Known rows, with every step that occurs
mafim-leki-fofe-gosi-radi: -1.2, 5.6, -38.3, -7.3, -6.5, 25.4, -30.1, -13.3, -18.2, 13.1, 31.0, -41.8, -22.8, 19.8, -11.1, 2.9, -7.4, -11.3, 9.0, -19.9, -17.9
ponim-gosi-leki-fofe-radi-mafim: -25.6, 7.2, -12.1, 9.2, 14.4, 24.3, -17.9, -12.1, 34.7, 6.2, 3.9, -40.3, 3.4, 11.4, -6.5, -2.2, -42.5, 2.9, -17.9, -11.0, -0.5
leki-fofe-radi-mafim: -24.6, 19.3, 19.0, -5.5, 4.4, 13.7, -12.3, -16.6, 8.1, -9.1, 17.9, -56.8, -11.1, 36.7, 11.0, 10.8, -7.6, -5.6, 18.7, -9.9, 0.5
ponim-gosi: -30.6, 32.0, -30.3, 6.9, -10.1, 12.6, -2.3, -14.2, 38.8, -28.1, 46.4, -36.8, 30.9, -11.5, 5.6, -9.8, -21.3, -5.7, -18.0, 14.3, -8.4
gosi-mafim: -23.9, -15.0, -16.4, 0.5, -25.7, 5.9, -0.3, -9.4, 23.9, -53.6, 51.1, -52.6, 16.9, 20.5, -33.8, -4.8, 3.7, -28.5, 36.3, 9.6, -19.4
ponim-fede: -47.0, 39.9, -35.8, 24.2, 4.6, 38.2, 8.1, 1.3, 13.7, -77.0, 45.9, -53.7, 35.2, -33.3, 17.7, -9.7, 12.8, 2.1, 23.4, 7.3, -0.9
leki-fofe: -41.1, 17.2, -8.7, -9.0, -8.2, 7.2, -4.8, -21.5, 25.4, -21.6, 46.8, -45.4, 21.9, 20.7, -3.9, -5.7, -13.3, 3.2, -0.1, -7.5, 4.8
radi-leki: -13.6, -4.2, -53.8, -10.6, -4.1, 18.4, 6.3, 5.2, 28.5, -21.7, 61.4, -72.4, -7.4, -9.5, -15.4, -1.8, 27.5, 3.4, 53.1, 5.3, -12.5
fofe-mafim-leki: 19.2, 28.7, -20.9, 6.6, -19.7, 17.3, -4.7, -10.5, -12.8, -16.7, 54.2, -56.9, -19.5, 42.0, -1.8, -19.6, -9.6, -28.1, 72.6, 15.1, -29.9
safupo-fofe-gosi-leki: -24.4, 3.7, -34.2, 0.9, -21.2, -2.6, 9.0, 25.0, -16.2, -82.4, 53.1, -29.5, 43.5, 43.1, -31.9, -34.2, 5.7, 12.1, -18.9, 12.8, -46.2
mafim-leki-fofe-gosi: -12.9, 8.0, -44.4, -5.0, 1.4, 18.9, -30.0, -10.7, -12.9, 0.5, 41.7, -46.4, -17.0, 16.1, -9.3, -5.4, -7.5, -7.3, 7.0, -16.8, -16.3
safupo-fofe-gosi-radi: -8.4, 18.0, -18.0, -3.4, -37.3, -1.6, 13.3, 14.8, -27.5, -74.0, 49.4, -23.0, 36.5, 45.9, -17.1, -20.0, 14.5, -1.6, -16.4, 15.0, -50.7
safupo-fofe-gosi-mafim-leki: -15.2, 4.2, -28.3, -2.1, -21.4, -8.9, -1.4, 17.1, -19.6, -75.6, 56.1, -32.1, 20.5, 52.3, -26.0, -31.4, 9.9, -12.4, -11.5, 12.3, -54.1
gosi-leki-fofe: -35.5, -21.8, -32.7, -2.4, -4.2, 26.5, -8.4, -5.1, 28.1, -13.2, 29.4, -47.6, 24.0, 18.2, -44.7, -9.9, -23.7, 17.9, 6.9, -15.1, 3.4
leki-fofe-gosi-radi: -20.9, 12.5, 1.0, -2.4, -17.7, 5.1, -2.3, -10.3, -20.0, -24.5, 17.9, -26.6, 8.3, 24.0, -0.1, 11.2, -14.0, -5.0, -8.2, -22.0, -9.2
safupo-fofe-mafim: -5.0, 35.1, -3.2, -1.0, -31.3, -6.4, 16.0, 3.0, 0.0, -66.7, 69.9, -41.2, 28.5, 70.7, -9.8, -42.5, 0.8, -8.4, 21.1, 32.0, -44.9
fofe-radi-fede: 0.4, 16.9, -4.2, -1.1, -19.5, 12.1, 12.7, -6.6, -19.3, -69.3, 43.2, -55.7, 24.5, 2.6, -27.5, 27.9, 16.0, -8.2, 31.7, 22.6, 10.2
fofe-gosi-radi-fede: -0.3, 14.2, -10.5, 6.3, -27.2, 5.1, 20.0, -1.8, -55.5, -74.3, 33.9, -28.6, 23.4, -1.7, -30.9, 21.0, 10.7, -12.3, 13.4, 0.1, -22.1
gosi-mafim-fofe-radi-leki: -2.3, -13.1, -2.2, -5.6, -13.9, 5.3, -15.2, -13.8, -5.3, -18.0, 17.6, -53.3, -21.7, 35.5, -12.4, 14.4, 11.8, -35.3, 35.4, -3.0, 1.4
mafim-leki-fofe: -15.7, 8.6, -45.0, -11.9, -0.3, 26.6, -32.5, -21.7, 12.5, 14.5, 51.8, -55.0, -15.2, 16.4, -14.5, -8.7, -6.6, -5.2, 15.0, -10.4, -8.1

Rows
-2.1, 20.5, -11.2, -6.2, -14.2, 8.0, -6.2, -16.2, -50.3, -16.4, 16.3, -34.3, -12.6, 17.9, 9.4, 14.1, 15.4, -14.4, 7.1, -12.7, -3.4 => mafim-fofe-gosi-radi-leki
-21.5, -4.4, -22.8, 12.5, -21.7, -7.9, 7.0, 13.4, -28.2, -82.7, 35.8, -36.1, 17.3, 14.0, -18.1, -1.5, 6.3, -24.3, 17.8, -1.0, -34.2 => fofe-gosi-mafim
-5.1, 26.7, -0.9, 1.3, 4.1, 31.5, -20.6, -33.5, 21.5, 29.0, 13.4, -38.5, -19.1, 10.9, 3.5, 7.4, -27.0, -17.4, -6.3, -7.2, -17.8 => ponim-gosi-radi-mafim-leki-fofe
-3.2, -21.7, -18.7, -4.8, -11.2, 16.7, -29.7, -13.2, 10.0, -2.6, 27.0, -53.0, -24.7, 37.3, -27.5, 5.0, -7.2, -33.5, 30.7, -10.4, -12.7 => gosi-mafim-leki-fofe-radi
-2.4, -20.3, -10.5, -6.1, -3.4, 12.3, -24.4, -18.7, 1.4, -14.2, 32.0, -55.6, -21.3, 32.3, -42.3, 10.0, -7.0, -33.9, 30.6, -9.1, -5.8 => gosi-mafim-leki-fofe-radi-fede
-7.3, 28.0, -5.2, -3.5, -21.7, 6.5, -5.5, -21.3, -52.3, -27.0, 20.1, -28.6, 2.0, 21.0, 8.9, 11.1, 10.4, -16.2, -1.7, -8.2, -3.0 => mafim-fofe-gosi-radi
11.5, -7.2, -15.3, -15.7, -25.9, 32.1, 1.0, -14.5, 9.6, 20.7, 21.9, -48.0, -18.7, 11.7, -16.5, 24.5, 10.5, -6.1, 36.8, -13.5, -8.4 => gosi-radi-leki-fofe
-24.0, 13.8, -22.7, 1.2, -6.0, 5.3, -10.1, -10.7, -42.0, -35.7, 23.1, -34.7, 9.8, 18.1, -6.1, -3.9, 2.2, -3.6, -4.8, -11.3, 1.0 => mafim-fofe-gosi-leki
-19.3, -12.8, -15.9, 3.9, -6.4, 21.8, -4.3, -5.0, 14.7, -10.4, 21.9, -46.6, 10.5, 38.2, -35.4, -14.2, -33.6, 7.1, 28.3, -12.9, -1.7 => gosi-leki-fofe-mafim
-36.3, 38.1, 13.8, -5.3, 24.4, 16.8, -9.9, -39.4, -1.2, -21.8, 47.4, -73.0, -19.5, 29.2, 1.5, -11.5, 15.9, -13.1, 41.2, 5.5, -15.8 => radi-mafim-fofe
-24.7, -9.3, -46.7, 13.4, -15.4, 9.2, 7.1, 22.5, -27.8, -70.6, 31.2, -37.7, 29.5, 0.3, -29.9, -6.8, -1.1, 6.2, 10.6, -5.9, -27.5 => fofe-gosi-leki
-38.4, 16.5, -8.9, 0.2, -6.3, -4.1, -1.7, -5.5, -10.4, -42.6, 31.8, -34.1, 17.2, 20.6, 3.7, -2.4, -14.4, 0.3, -9.7, -16.6, -7.4 => leki-fofe-gosi
-8.5, 3.5, -17.7, 4.9, -1.2, 14.2, -29.2, -15.4, 27.7, 8.0, 14.1, -37.2, -12.4, 15.2, -0.6, 3.1, -34.1, -30.0, -13.4, -6.1, -8.7 => ponim-gosi-mafim-leki-fofe-radi
0.5, 20.1, -13.3, -12.1, -9.1, 14.4, -13.4, -14.5, -19.5, -2.5, 20.4, -53.8, -19.2, 20.3, 17.0, 17.0, 22.2, -10.5, 24.5, 0.5, 16.2 => mafim-fofe-radi-leki
1.5, 12.4, -14.0, 6.9, -13.1, 20.2, -1.4, -0.1, -49.2, -35.3, 22.2, -41.1, -14.5, 14.3, -10.1, 10.8, 12.6, -18.1, 31.2, -7.3, -45.4 => fofe-gosi-radi-mafim-leki
-33.3, 25.3, 7.9, 3.3, 29.7, 13.8, -11.6, -24.4, -24.6, -30.0, 27.8, -65.4, -22.1, 29.8, -5.2, -9.9, 10.0, -9.5, 34.3, -5.9, -23.8 => radi-mafim-fofe-gosi-leki
-11.0, -8.3, -37.4, 10.5, -15.5, 1.2, -8.0, 11.2, -34.4, -61.0, 34.1, -39.4, -1.9, 14.6, -21.8, -2.2, 5.2, -28.5, 21.6, -6.3, -39.0 => fofe-gosi-mafim-leki
-18.6, -4.6, -34.4, -8.6, 9.7, 5.1, 0.5, 6.0, 6.9, -13.3, 35.0, -57.2, -20.2, 4.9, -2.6, 4.3, 9.9, 4.5, 27.4, -19.7, -9.1 => radi-leki-fofe-gosi
-28.7, 4.4, -41.7, 10.2, -4.1, 23.9, -7.9, -7.0, 41.5, -16.6, 30.4, -36.2, 30.2, -8.8, -20.7, -11.4, -33.4, 6.2, -17.8, 3.9, -5.1 => ponim-gosi-leki
